Each row was made from one path, in order. Every step used is in the known rows, and no mark comes twice. Write each row's path.
(in the rows, 128 means zero)
Known rows
gegumap/nodig/notona: [113 108 116 176  95 150 127 115 137 135 116 141 127  65 135 152 136 150
 139 140 130 153 112 122 164 189 193 104 153 161 138 163  78 165 139 152
 144 105  71 134 162 110  91  59 103  77 193 114]
fitel/notona/nodig/sigog: [137 123 122 161 108 136 127  93 130  89  96 150 141  84 143 145 138 129
 117 138 144 159  95  70 165 125 137  74 137 156 160 129 102 165 167 115
 134  72 103 154 179 105 136 110 121  82 109 128]
notona/nodig: [153 114 129 162 141 107 117 105 129 106 121 164 127  89 147 176 127  99
 118 132 162 152 106  85 178 110 116  98 123 146 171 181  95 163 153 143
 121  76 112 171 147 118 116 100 142 112 115 122]
bina/fitel/gegumap/nodig: [129 134 106 143 114 115  67 101 146  95  92 144 124 107 145 165 101 133
 150  94 152 164  94 115 145 138 178 170 130 138 120 176  75 153  96 168
 143  96  78 163 130  98  92  68 114 125 183 105]
vudagev/sigo/bina: [154 153 122 164  94 123  67 114 132 145 105 113 138 103 177 152 159  80
 118 165 131 121 129 133 243 146 116  86 150 150 163 169  47 133 118 155
 161 127  64 178 123 124  94  89 145  93 114 143]
solol/vudagev/sigo/bovalob/tole: [116  82 131 143 139 133  56  83 140 122 102 162 139 116 192 158 172  82
  98 160 115 162 142 151 206 161 149 111 112 146 178 174  72 108 109 165
 141  78  98 171 161  92 135 114 112 114 117 119]
sigo/bina/fitel: [118 149 122 170 101  91  76 120 173 107  88 128 143  93 153 160 112 110
 135 122 120 160 135 124 246 137 116 128 132 144 144 212  66 163 126 155
 148  71  83 188 115 130  86  90 133 108 125 148]
vudagev/sigo: [146 115 104 135 103 139  74 103 106 128 105 139 168  79 157 155 183 102
 105 149 136 132 140 130 193 142 141  86 147 152 144 172  60 134 111 159
 144 128  84 161 123 104 112 101 149 111 129 136]
solol/vudagev/sigo/bovalob: [135 108 102 130 128 110  67  95 104 104  80 158 154 107 150 179 193 100
  99 144 132 158 148 140 246 155 122 114 145 136 171 182  75 155  92 174
 155 111  92 159 136 112 130  91 125 102 145 141]
vulak/sigog/nodig/linok/zemo: [102 122 125 181  92  70 100  84 132 101  95 125 157  38 103 143 148 116
 153 162 140 160 136  82 166 148 128 140 125 148 192 167 127 155 110 133
 110 188  66 152 110  93 144 105 114  88 160 106]
gegumap/nodig: [123 118 109 152 104 132  92 111 141 121 107 151 136  95 156 173 111 142
 142 119 161 134 105 115 160 149 164 154 138 147 148 177  77 154 117 151
 144 113  75 167 145  98 121  71 110 116 164 109]
vovem/fitel/notona: [ 83 150 100 156 146 107  79 103 133 152  76 135 154 102 148 135 146 111
  71 113 137 140 115 120 163 168 189 108 153 172 134 155  85 124 129 145
 122  54 125 152 164 117 139 105 114  91 121 124]
vovem/fitel/gegumap: [115 160 119 147 163  85  78  99 125 139  67 123 148  92 103 141 157  82
 115 105 168 174  98 123 143 153 191 128 124 149 134 169  82 125 111 170
 156  60 115 167 136 119 110  76 131 116 167 128]
vovem/fitel/gegumap/nodig: [119 147 112 142 135 116  82 102 130 129  95 144 131 104 139 167 118 113
 134 102 172 157  85 126 128 155 192 166 136 145 128 175  76 143  98 170
 161  91  88 161 144 100 113  56 110 125 188 109]
bina/fitel/gegumap/nodig/sigog/vulak/notona: [ 90 142 126 160  82 107  76 111 152 109  95 167 131  78 163 122 138 154
 139 158 189 159 146  89 131 172 170 144 149 130 110 162  85 140 136 157
 151 105  96 146 119  90 107  86 115  88 170 105]
sigo/vudagev: [125 142 143 154 132  72  86 133 120 150  94 152 174  78 125 157 145  96
  95 171 166 140 127  92 226 143 131 123 122 162 193 177  67 138 130 155
 123  65 115 173 140  87 108  75 132  77 154 118]
fitel/notona/vulak/sigog: [ 99 136 114 147  97  79  66 158 135  99 105 106 141 101 157 107 124 126
 103 174 161 122 133  96 184 143 142  61 133 142 145 159 101 135 141 121
  95 117 104 180 142 147 168 137 106  96  82 103]
bovalob/sigo/bina/fitel/gegumap/nodig/linok: [143 118 120 164 106 132  99  75 136 103  73 113 146  69 159 146 100 101
 158 115 144 152  97  90 155 115 163 127 127 136 141 166  84 141  92 153
 125 131  46 154 147 127 100  63 108  91 172 117]
vulak/sigog/nodig: [110 139 136 167 129  74  94 138 170  98  92 100 133  90 126 154 149  89
 125 123 177 136 125 117 182 157 114 109 111 129 141 174 120 118 117 143
 152 165  83 174 121 108 148 110 108 113 148 107]
fitel/notona/nodig/sigog/vulak: [137 126 148 163  84 133 117 110 132  91  85 158 128  84 147 122 159 145
 137 152 194 166 132  74 181 146 125 117 146 133 132 159  88 148 193 124
 155 103 122 140 155 104 156 110 125  84 130 123]
solol/vudagev/sigo/bina: [156 139 117 156  87 114  72 115 121 139  95 123 143 106 179 172 157  88
 131 161 126 128 140 141 252 143 117  95 153 139 163 170  48 136 110 158
 144 149  49 184 130 114 105  82 141  97 119 139]
bina/sigo/bovalob: [105 121 114 140 132  89  76 100 142 116  79 128 144  94 130 156 183 121
 103 140 154 153 129 114 249 145 115 102 129 149 180 208 119 150 120 165
 157  73 108 162 149 118 110  91 121 102 114 148]
sigo/bovalob/tole: [100  94 140 161 152 126  61  87 163 125  96 153 128 113 178 143 158  85
  98 154 126 161 129 136 200 166 155 117  99 154 187 173  84 107 127 154
 148  44 117 171 163 104 132 116 107 107 117 117]
nodig/notona/vulak: [147 103 138 160  94 100 129 144 115 138 132 132 119  70 104 124 145 154
 108 189 125 167 135  86 177 149 170  82 132 152 143 166  89 172 169 150
 119  70  96 159 161 148 135 100 125  62 144 129]
bina/fitel: [108 125 111 155 111  94  84 113 161  95  85 148 161  75 133 162 122 128
 131 108 126 171 140 116 210 135 134 136 124 147 135 214  79 167 125 155
 134  68  97 179 118 118 101  96 132 119 137 142]
vudagev/solol: [116 116 123 152 132  95  88 111 141 140  93 141 143  82 138 139 152 108
  97 126 165 133 154 123 162 185 141 124 150 148 163 196 108 141 123 150
 116 128  98 183 134 111 109  91 156  79 112 144]
notona/fitel/gegumap/nodig/linok: [148 125 117 167 116 142 100  68 127 124  72 122 141  60 137 146 114 124
 154 130 158 156  97  95 151 133 170 133 118 137 145 157  90 132 108 145
 134 134  65 153 147 109 127  57 110  94 177 109]
fitel/gegumap/nodig/notona/vulak: [153 108 135 152  95 107 120 138 115 129 136 132 104  84 110 128 128 157
 118 177 130 172 115  87 152 148 186 104 135 145 128 157  84 171 151 158
 122  80  86 152 162 140 124  85 116  70 169 114]
zemo/linok: [137  81 129 159 111 119  94  94 153 123  85 131 174 104 127 167 163 146
  96 114 181 147 120 129 193 117 155 101 117 166 178 155  54 118 136 139
 119 145  93 175 140 135  91 104 149 111 106 128]
fitel/notona/vulak: [142 116 121 148 106  89  85 135 119 128 111 128 120 105 131 117 130 151
  83 165 127 145 127  73 170 124 165  97 134 152 138 142  91 146 156 142
  92  64 111 167 162 141 158 130 126  69 102 116]
nodig/linok/zemo: [106 112 115 181  88  87 101  69 115 115  91 145 168  31 106 144 149 130
 155 165 130 162 136  77 171 140 147 143 132 161 200 163 111 166 123 133
 102 151  72 153 119  97 131  97 126  84 153 116]
sigo/bovalob: [111 123 116 157 148 102  73  98 137 108  73 145 142 104 132 158 172 103
  99 134 149 157 129 119 233 159 128 121 124 148 183 183  91 155 117 160
 164  63 117 160 140 128 128  97 118  92 139 139]
sigog/nodig: [133 124 139 171 140  85 110 116 163 120  92 116 126  89 108 168 155 100
 120 111 157 151 120 109 176 148 128 139 109 135 142 171 111 125 123 158
 160 135  84 166 129  97 135  98 121 103 168 117]
vovem/fitel: [ 87 151 121 150 151  94 114 117 131 161  89 148 176  76 119 164 154  90
  95 127 167 156 121 135 176 170 162 128 136 162 151 212  79 147 129 156
 168  49 119 176 146 126 143  74 122 122 147 148]
gegumap/fitel/notona/nodig/linok/zemo: [121 116 114 173  97  91 106  58 105  91 108 166 139  38 127 147 131 119
 148 162 130 153 118  72 154 133 135 139 139 167 205 158 111 176 119 132
  85 122  80 140 124  90 131 104 125  84 144 107]
bovalob/sigo/bina/fitel/gegumap/nodig: [136 131 114 145 114 113  68 100 140  99 102 134 118 107 159 163  91 109
 155  93 143 157  92 113 153 130 170 161 144 134 119 173  68 148  91 171
 144 104  63 169 134 113  74  68 112 114 167 115]
notona/nodig/gegumap/fitel: [151 133 121 153 137 122 136  67 114  93 112 169 102  38 150 158 128  87
 152 119 179 112 103 128 183 145 129 119 108 156 172 176  62 187 133 148
 158  33  77 153 115  94 111 104 122 103 145 132]
solol/vudagev: [126  95 100 149 112  87 105 112 117 117  66 158 166  85 133 193 141 140
 157 122 145 152 146 124 206 137 152 135 130 130 161 174  87 153 123 155
 100 141  63 191 151  95 143  82 124 110 142 123]
vulak/notona/fitel/gegumap/nodig/linok/zemo: [111 128 115 173  90  90  83  59 112 124 110 154 139  36 115 144 122 140
 160 172 136 169 125  81 136 156 166 170 143 151 176 150 106 156 101 145
 107 164  67 147 110  82 113  76 116  84 172 100]
bovalob/sigo/vudagev: [131 107 147 139 138  72  96 127  98 145 110 149 180  70 136 155 135  69
  97 155 158 134 129  83 203 128 131 112 140 156 182 170  66 132 117 161
 110  73  98 176 153 105  85  84 124  64 133 132]
sigog/vulak/notona/nodig: [131 124 138 165 124  98 106 112 135 113 130 185 113  85 172 155 128 115
 113 162 190 149 132  75 151 136 125 111 137 136 149 181  94 152 158 149
 123  89 120 157 129 108 111 101 139  98 126 104]
vovem/fitel/notona/vulak/sigog/nodig: [111 150 142 154 134  61  98 151 158 112 107 100 122 103 123 140 141  91
  93 141 169 145 125 109 170 156 125 109 120 132 126 175 120 121 121 147
 142 137  98 169 135 124 171 119 101 103 137 107]
solol/vudagev/sigo/bina/fitel/notona: [116 139  93 156  98 109  50 104 146 109  75 130 137 117 182 146 126 123
 103 114  94 144 137 123 220 141 151 105 159 153 124 156  65 136 111 151
  98  95  84 160 143 109 103 111 124  87 107 125]

Write each row's path
[121 140 103 162 133 119  92  71 134 111  79 132 102  78 157 129 136 109
 112  98 144 108 106 122 165 163 170 116 131 165 138 126  77 139 122 144
 128  60  87 136 136  86 123 125 106  75 138 113] => sigog/nodig/gegumap/fitel/notona
[146 152 132 164 146  98  79  96 131 132  94 105 101  75  95 122 143 106
 141 135 151 184 109 122 165 174 168 108 129 128 116 138  92 106 126 158
 157 125 100 161 124 107  94  73 120  91 159 117] => vulak/sigog/nodig/notona/fitel/gegumap
[128 135 119 157 157 107 109 101 126 122 115 164 126 105 161 164 125  94
  79 122 149 152  99  91 159 128 143  92 145 161 152 170  93 153 146 141
 111  49 132 155 166 118 125 105 129 103 107 119] => vovem/fitel/notona/nodig
[142 137 147 155  77 140 105 105 128 103  85 153 120  80 129 123 148 157
 164 152 200 176 129  96 175 166 141 161 145 120 113 161  75 138 172 137
 189 127 106 149 140  92 150  80 115  95 160 125] => notona/fitel/gegumap/nodig/sigog/vulak
[115 138  94 160 128 126  86  69 125 113  78 139 111  74 164 123 135 117
 114 105 142 103 107 122 170 160 177 107 135 171 146 127  69 144 127 139
 120  44  91 137 141  92 119 125 110  74 123 116] => nodig/gegumap/fitel/notona
[125 135 147 158 122  62 101 154 161 100 111  99 122  94 117 145 142 101
 114 145 172 144 129 102 179 145 111 109 108 123 137 175 121 127 126 146
 145 156  87 178 124 122 165 120 109 105 141 107] => notona/vulak/sigog/nodig
[103 151 120 151  88  74  59 163 149  94 107 101 134 108 167 108 111 117
 108 175 147 127 136 103 211 141 127  66 137 141 140 171  93 142 135 126
 100 111  98 187 134 155 154 133 107  96  79 112] => sigo/bina/fitel/notona/vulak/sigog
[121 122 118 154  81 150 122 103 138  99  95 146 155  77 135 156 130 150
 151 135 156 152  98  96 159 148 156 121 136 150 153 147  88 168 142 125
 168 102  70 164 166  95 139  77 102  98 156 129] => gegumap/nodig/sigog
[111 133 125 149  88  90  85 158 131  97 120 108 127  88 142 113 123 128
 131 180 163 143 123 106 170 160 158  69 135 137 137 165  96 149 137 135
 117 125  87 169 142 147 141 104 100  95 131  99] => fitel/gegumap/nodig/notona/vulak/sigog
[128 121 124 165 137  94 106 105 136 120 135 179 124  85 169 168 121 105
 106 153 169 142 118  80 144 129 133  93 132 145 164 175  99 157 141 149
 109  75 109 167 136 110  99  99 140 100 121 106] => vulak/notona/nodig
[134 127 147 161  79 129 116 111 139  78  87 163 130  83 147 125 150 148
 137 145 184 176 137  76 191 142 120 125 146 131 122 174  85 156 189 128
 157  94 121 141 147 104 149 110 126  90 129 129] => bina/fitel/notona/nodig/sigog/vulak
[157 147 120 154 155  99  61  82 120 137  80 123 115  81 100 132 138 111
 138 125 156 177 106 113 166 148 168 132 124 132 128 143  78 110 128 161
 153  96 109 177 124 105  97  77 137 103 139 125] => notona/fitel/gegumap
[155 126 129 145 119  87 108 116 117 116 119 130  90  86 128 120 128 132
  95 155 139 132 118  88 167 132 157 113 121 149 133 141  85 158 144 150
 117  56  95 153 146 123 157 134 116  67 126 117] => sigog/nodig/gegumap/fitel/notona/vulak
[126 131 125 140 122  83  97 138 114 145 114 136 130 103 125 124 134 134
  67 165 133 153 126  87 163 136 172 106 139 157 131 161  89 149 149 147
 109  44 123 166 168 145 167 120 121  79 110 125] => vovem/fitel/notona/vulak
[161 145 125 179 134 131 114  67 127 126 112 125 106  75 180 153 136  84
 102 118 136 141 122 105 223 118 140  71 126 145 134 151  59 181 149 146
 143  85  84 144 132 106  76 130 126  73 107 129] => vudagev/sigo/bina/fitel/notona/nodig/gegumap
[133 130 143 156  72 139 105 111 132  93  76 150 130  87 135 123 155 153
 163 143 205 169 126  91 166 158 150 153 143 126 120 159  81 144 169 138
 181 127 100 143 142  93 148  87 115  97 168 119] => fitel/gegumap/nodig/sigog/vulak
[ 99 144 127 144  98  86  93 162 127 109 122 111 135  88 139 115 126 118
 120 179 169 149 122 115 165 169 162  72 138 140 133 178  95 152 132 140
 126 112  93 168 146 150 147  96  96 102 137 108] => vovem/fitel/gegumap/nodig/notona/vulak/sigog
[129 132 142 153  68 135 102 113 141  82  77 154 133  84 136 127 146 157
 166 138 193 180 130  94 174 156 143 161 143 123 110 173  77 154 163 142
 182 115 101 143 136  95 143  87 115 102 171 124] => bina/fitel/gegumap/nodig/sigog/vulak
[153 142 125 164 144 111  80  84 117 143  88 119 107  72  94 124 145 118
 140 134 140 184 107 117 165 168 184 114 132 138 122 137  76 116 135 161
 152  96 105 159 131 108  81  67 131  85 159 126] => nodig/notona/fitel/gegumap
[142 124 154 163  81 130 127 114 129  91  90 163 135  77 137 131 162 142
 148 157 204 170 136  78 187 144 114 125 139 128 138 173  89 154 193 128
 171 107 116 149 147 106 155 104 129  93 137 130] => notona/nodig/sigog/vulak
[146 122 113 151 141 114 103  89 122  90 118 173 103  94 170 157 113 102
 107 122 153 128  90  92 156 124 130  99 138 160 165 156  88 156 139 140
 102  41 115 151 153 106 122 111 131 100 111 112] => gegumap/fitel/notona/nodig
[112 127 119 168 112 138 119 107 129 141 107 136 124  73 122 147 140 131
 135 128 137 171 100 130 141 194 212 113 152 161 124 160  76 155 127 163
 155  87  80 131 161 113  82  48 103  83 210 114] => vovem/fitel/gegumap/nodig/notona
[120 141 142 137 115  60  92 131 124 157  99 136 176  70 122 154 154 113
  99 174 170 137 127  88 242 130 116 104 126 163 189 206  94 134 133 161
 118  75 105 172 149  77  91  70 136  88 129 127] => bina/sigo/vudagev
[131 130 117 151  92 143 108  94 133  94  84 134 145  83 127 147 133 141
 159 125 160 163  86  94 141 142 171 123 132 146 143 132  89 159 133 134
 166  96  71 157 163  93 126  76 106  99 167 122] => fitel/gegumap/nodig/sigog
[151  96  95 126  94 120  82 102  92 120  92 155 175  84 159 182 179 113
 126 143 131 142 155 142 203 136 141 101 152 138 144 175  61 141 102 167
 120 162  59 173 132  90 127  88 143 116 136 131] => solol/vudagev/sigo
[116 134 135 170 124  98 118 111 146 117  75  92 153  65 130 130 140  94
 108 146 162 149 119  90 163 138 139  93 111 137 144 170 123 124 115 136
 125 142  78 150 150 132 176 100 101  85 155 109] => vovem/fitel/notona/vulak/sigog/nodig/linok
[134 131 107 148 120 122  72 100 135 112  91 139 120 107 144 161 114 128
 149 104 165 148  87 112 134 142 187 158 130 141 134 155  79 140 103 163
 144 110  78 161 139  95 104  67 114 118 180  98] => fitel/gegumap/nodig
[104 122 135 185 111 109 130 133 157 120 106 104 124  63 117 136 163 113
 129 143 141 156 129 123 178 194 158  75 134 148 135 163 106 139 140 146
 149 140  76 140 146 116 110  87 101  73 181 114] => vulak/sigog/nodig/notona
[142 134 120 165 134 104  91 104 146  96 112 155 109 114 177 160 104 101
  97 118 128 153 105  84 195 111 120  94 142 152 148 170  87 160 143 141
 102  59 116 160 151 121 102 112 135  97  98 118] => sigo/bina/fitel/notona/nodig
[133 145 136 181 133  94 118 101 146 128  99  83 108  69 136 132 151  96
 110 123 166 134 132 105 197 144 149  88 101 129 125 139  95 153 146 141
 156 134  76 151 126 107 129 143  97  71 131 112] => fitel/notona/vulak/sigog/nodig/gegumap
[122 140 139 150 122  67  95 144 156  87 111 107 107  97 130 135 134  98
 112 140 170 129 120 110 167 154 116 111 116 131 135 164 118 125 117 143
 135 133  86 166 125 115 169 124 102 102 138 103] => gegumap/fitel/notona/vulak/sigog/nodig
[152 134 117 158 126 115  84  99 135  96 122 155 114 116 187 161 115  94
  91 126 122 152 110  92 196 112 117  85 148 152 141 168  77 157 133 145
 105  70 110 155 147 119  95 114 142 101  97 122] => vudagev/sigo/bina/fitel/notona/nodig
[144 120 116 163 142 114  99  98 129 107 112 158 116 107 167 157 121 108
  93 124 144 142 100  79 163 115 136  88 139 156 157 153  96 150 151 137
  96  69 121 154 161 114 117 117 135  95 100 108] => fitel/notona/nodig
[147 104 135 155  85 110 128 144 116 135 143 139 110  78 117 135 126 163
 114 185 128 163 124  87 168 152 176 102 139 149 134 168  85 177 158 153
 124  82  83 153 165 142 135  87 113  68 161 119] => gegumap/nodig/notona/vulak
[137 144 112 147 127 118  64  92 131 134 111 149 105  97 145 157 101 136
 144 126 164 154  97 116 129 158 186 165 140 134 121 151  75 130 103 164
 150 117  84 165 128  89  95  56 112 111 172 100] => vulak/notona/fitel/gegumap/nodig
[140 154 117 158 152  92  54  81 124 145  90 132 111  78 113 127 136 114
 130 139 159 169 116 108 144 158 181 129 128 130 123 136  82 104 120 165
 144  96 109 173 115 100  87  76 134  96 143 116] => vulak/notona/fitel/gegumap
[156 125 140 157  85 100 112 143 126 125 138 127  97  91 123 130 114 149
 122 176 117 178 118  92 179 147 171 109 140 144 124 172  76 176 147 161
 128  73  79 156 154 147 110  79 116  70 167 123] => sigo/bina/fitel/gegumap/nodig/notona/vulak
[ 94 141 128 163  84 111  78 109 144 121  94 165 131  78 161 120 146 152
 138 166 199 148 140  88 123 176 176 136 147 132 120 148  86 132 141 153
 150 113  95 144 126  90 115  87 115  83 169  99] => fitel/gegumap/nodig/sigog/vulak/notona
[133 121 111 165 108 135  96  74 140 100  63 123 152  66 144 150 111 124
 156 113 151 161  98  93 150 122 171 135 114 140 142 171  93 145 101 150
 123 121  59 149 145 112 119  63 111 101 188 108] => bina/fitel/gegumap/nodig/linok
[150 131 122 184 150 127 125  65 124 132 104 129 109  65 160 150 136  98
 107 112 155 137 113  90 195 122 158  77 115 149 145 136  77 176 164 138
 135  78  95 143 145 104  95 134 119  71 110 119] => fitel/notona/nodig/gegumap
